What can hang from each mark
z_195: z_546 z_555
z_304: z_365
z_555: z_365
z_777: z_195 z_439
z_365: z_205 z_304 z_555
z_546: z_195 z_365
z_220: z_195

Known rows, with every way that one mark hangs from another
z_555{z_365{z_304}}: [-0.49 -0.61  0.25  1.41  0.15 -1.35 -1.02  0.51 -1.33 -0.11  1.36 -1.10
  2.80  0.05  0.69  0.90 -0.07  0.30]
z_546{z_195{z_555} z_365{z_205}}: [ 1.64  0.01  0.33 -0.83  1.25  0.55  0.00  0.64 -0.79 -1.39 -0.65  1.18
  4.83 -0.75  1.64  0.03  1.04 -0.12]
z_304{z_365{z_205 z_555}}: [ 0.40  0.60  1.71  1.25  0.75 -1.11 -1.91  1.22 -0.59 -1.76 -2.74  0.44
  1.76  0.07 -0.25  0.28 -0.90  1.89]
z_555{z_365{z_205 z_304}}: [-0.17 -0.75  1.01  1.77  0.21 -1.92 -2.18  1.22 -1.97 -0.79  0.34 -1.06
  3.47  0.05  0.41  0.78 -0.16  1.51]
z_220{z_195{z_546{z_365{z_304 z_555}}}}: [ 1.23 -1.60  0.59 -0.98  1.84 -0.33 -1.83  0.31 -1.11 -1.53  0.26  1.49
  4.83 -1.83  0.06  1.31  1.65  0.18]
z_195{z_555}: [ 0.21 -0.22  0.39 -0.35  0.90  0.16 -0.07 -1.02 -0.10  0.07 -0.36 -0.50
  0.62  0.46 -0.07  0.58  0.03 -0.26]
z_546{z_195 z_365{z_205 z_304 z_555}}: [ 1.99 -0.45  0.58  0.96  1.44 -0.73 -1.44  2.49 -1.49 -2.09 -0.15  1.35
  5.76 -2.40  2.19 -0.18  0.86  0.74]
z_195{z_546{z_365{z_304}} z_555}: [ 0.17 -1.01  1.23 -0.25  1.29  0.37 -0.45 -1.17 -0.92 -0.91  1.79  1.13
  4.26 -0.62  0.46  1.48  0.75 -1.05]
z_365{z_555}: [ 0.57  0.10  0.50  0.82  0.74 -0.44 -1.13  0.73 -0.27 -0.75 -0.98 -0.33
  0.10 -0.64 -0.16  0.07  0.04  0.56]
z_546{z_195}: [ 0.83  0.39 -0.64 -0.88  0.72  0.73  0.83  0.66  0.09 -0.05  0.28  0.31
  1.99 -0.49  1.08 -0.41  0.56 -0.88]
z_777{z_195{z_555}}: [ 2.44 -1.36  0.56 -0.73  1.40  0.11  0.46 -1.28  0.31  0.86 -0.18 -0.80
  1.22 -0.05  0.43  0.92  0.52 -0.72]
z_195{z_555{z_365}}: [-0.20 -0.17  0.52  0.38  0.77 -0.59 -0.77 -0.59 -0.96 -0.14 -0.06 -1.55
  2.00  1.05 -0.01  1.19  0.22 -0.02]
z_555{z_365}: [-0.50  0.09  0.04  0.73  0.00 -0.68 -0.71  0.32 -0.81 -0.20  0.25 -1.07
  1.29  0.62  0.11  0.62  0.17  0.29]
z_777{z_439}: [ 1.19 -0.63 -1.03  0.54  0.25 -0.20  0.21 -0.30  0.21  0.96  1.08 -0.61
 -0.97 -0.41 -0.18  0.90  1.09 -0.52]
z_365{z_205 z_304 z_555}: [ 0.91 -0.78  1.27  1.91  0.96 -1.73 -2.69  1.56 -1.43 -1.21 -0.81 -0.28
  2.27 -1.18  0.24  0.23 -0.33  1.84]
z_220{z_195{z_546{z_365{z_205 z_304}} z_555}}: [ 1.14 -1.96  1.12 -1.79  1.89 -0.26 -1.97 -0.64 -1.60 -1.30 -0.16  1.42
  5.98 -0.76 -0.11  1.51  1.52  0.48]
z_195{z_555{z_365{z_205 z_304}}}: [ 0.09 -0.94  1.35  1.34  1.05 -1.82 -2.29  0.31 -2.12 -0.67  0.06 -1.48
  4.03  0.53  0.39  1.26 -0.19  1.19]
z_220{z_195{z_546 z_555{z_365{z_304}}}}: [ 0.10 -1.68  0.69 -1.36  2.09 -0.73 -1.87 -1.19 -1.68 -0.16  0.74 -1.12
  5.19  0.62 -0.56  2.28  1.30 -0.24]

Rows
[ 0.95 -0.61  0.74  0.59  1.74 -1.08 -1.45  0.96 -1.97 -0.74  0.37 -1.22
  6.04 -0.09  1.48  0.99  0.47  0.34]  z_546{z_195{z_555{z_365{z_205 z_304}}}}
[ 2.81 -1.88  0.20  0.09  1.99 -0.32 -0.32 -1.71 -0.53  1.28  1.71 -2.04
  2.32  0.56 -0.37  2.96  2.12 -1.49]  z_777{z_195{z_546 z_555{z_365}} z_439}
[ 0.64 -0.21  1.62  0.73  0.96 -0.22 -2.30  1.18 -1.32 -2.26 -0.93  1.39
  3.03 -0.94 -0.36  0.44  0.87  0.94]  z_195{z_546{z_365{z_205 z_555}}}
[ 1.11 -1.21  0.86 -2.37  1.69  0.32 -1.62 -0.77 -1.18 -1.34 -1.22  1.36
  4.62  0.00 -0.54  1.20  1.70  0.39]  z_220{z_195{z_546{z_365{z_205}} z_555}}
[ 3.01 -1.98  0.92  0.56  1.97 -0.81 -1.54 -0.97 -1.22  0.75  0.67 -2.01
  2.96  0.61 -0.55  2.69  2.09 -0.29]  z_777{z_195{z_546 z_555{z_365{z_205}}} z_439}
[ 2.98 -1.65 -0.28 -0.28  1.31  0.28  0.37 -1.16  0.44  1.47  1.71 -0.57
  0.33 -0.53 -0.41  1.74  1.96 -1.46]  z_777{z_195{z_546} z_439}
[ 1.76 -0.76  0.52 -0.21  1.51 -0.11 -0.40  0.79 -1.27 -1.37  0.46  1.23
  6.34 -1.39  2.19  0.36  0.79 -0.16]  z_546{z_195{z_555} z_365{z_205 z_304}}
[ 1.51 -1.22  1.30 -0.45  1.78  0.01 -0.59 -1.40 -0.78  0.40  0.60 -1.45
  3.32  1.00 -0.27  2.06  1.11 -1.05]  z_777{z_195{z_546 z_555{z_365}}}
[ 0.35 -0.35  1.64 -0.46  1.03  0.39 -1.23 -0.57 -1.17 -1.54 -0.38  1.22
  3.57  0.15 -0.28  0.94  0.86  0.09]  z_195{z_546{z_365{z_205}} z_555}
[-0.44 -1.01  2.00  0.96  1.51 -1.22 -2.60 -0.20 -2.36 -0.92  0.59 -1.15
  4.81  0.85 -0.43  1.86  0.27  0.62]  z_195{z_546 z_555{z_365{z_205 z_304}}}
[ 0.50 -0.99  0.40 -2.75  1.89  0.69 -0.85 -1.70 -0.38  0.02 -0.66  0.02
  2.36  0.57 -1.24  1.39  1.20 -0.54]  z_220{z_195{z_546 z_555}}
[ 3.80 -1.78  0.11  0.52  1.72  0.09 -0.39 -0.17  0.03 -0.03  1.28  0.53
  1.95 -1.98  0.29  1.88  2.58 -1.07]  z_777{z_195{z_546{z_365{z_555}}} z_439}
[ 3.88 -2.37  0.35  1.12  2.04 -0.54 -0.76 -0.10 -0.42  0.02  2.43  0.45
  3.40 -2.54  0.83  2.29  2.34 -1.02]  z_777{z_195{z_546{z_365{z_304 z_555}}} z_439}
[ 4.07 -1.87  0.71  0.94  1.71 -0.45 -1.53  0.54 -0.61 -0.58  0.16  0.55
  2.64 -1.82  0.04  1.64  2.48  0.10]  z_777{z_195{z_546{z_365{z_205 z_555}}} z_439}
[ 0.31 -1.78  1.37 -0.93  2.11 -1.30 -3.06 -0.38 -2.33 -0.74 -0.25 -1.07
  5.85  0.58 -0.70  2.09  1.09  0.91]  z_220{z_195{z_546 z_555{z_365{z_205 z_304}}}}
[ 3.21 -1.88 -0.48  0.56  1.63 -0.83 -0.01 -1.19 -0.31  1.54  1.17 -2.37
  1.59  0.17  0.44  2.38  1.76 -0.90]  z_777{z_195{z_555{z_365}} z_439}
[ 0.68 -0.53  0.08  0.11  1.71 -0.51 -0.26  0.20 -1.27 -0.17  1.36 -1.29
  5.43 -0.11  1.71  1.19  0.56 -0.83]  z_546{z_195{z_555{z_365{z_304}}}}
[ 1.37 -0.48  0.12  0.12  0.75 -0.26 -0.27  1.71 -1.15 -1.45  0.78  1.66
  5.63 -1.81  2.34 -0.19  0.82  0.23]  z_546{z_195 z_365{z_205 z_304}}
[ 0.77 -0.86  1.88  1.33  1.18 -0.87 -2.69  1.32 -1.83 -2.23  0.12  1.32
  4.46 -1.59  0.24  0.83  0.60  1.01]  z_195{z_546{z_365{z_205 z_304 z_555}}}
[ 3.20 -1.81 -0.37 -0.36  1.02  0.62  0.77 -0.92  0.32  0.61  2.14  0.83
  1.92 -1.28  0.48  1.84  2.58 -1.66]  z_777{z_195{z_546{z_365}} z_439}
[ 1.15 -0.42 -0.48 -0.31  0.72  0.31  0.84  0.91 -0.44 -0.89  1.80  1.60
  4.97 -1.94  2.53  0.01  0.93 -0.98]  z_546{z_195 z_365{z_304}}
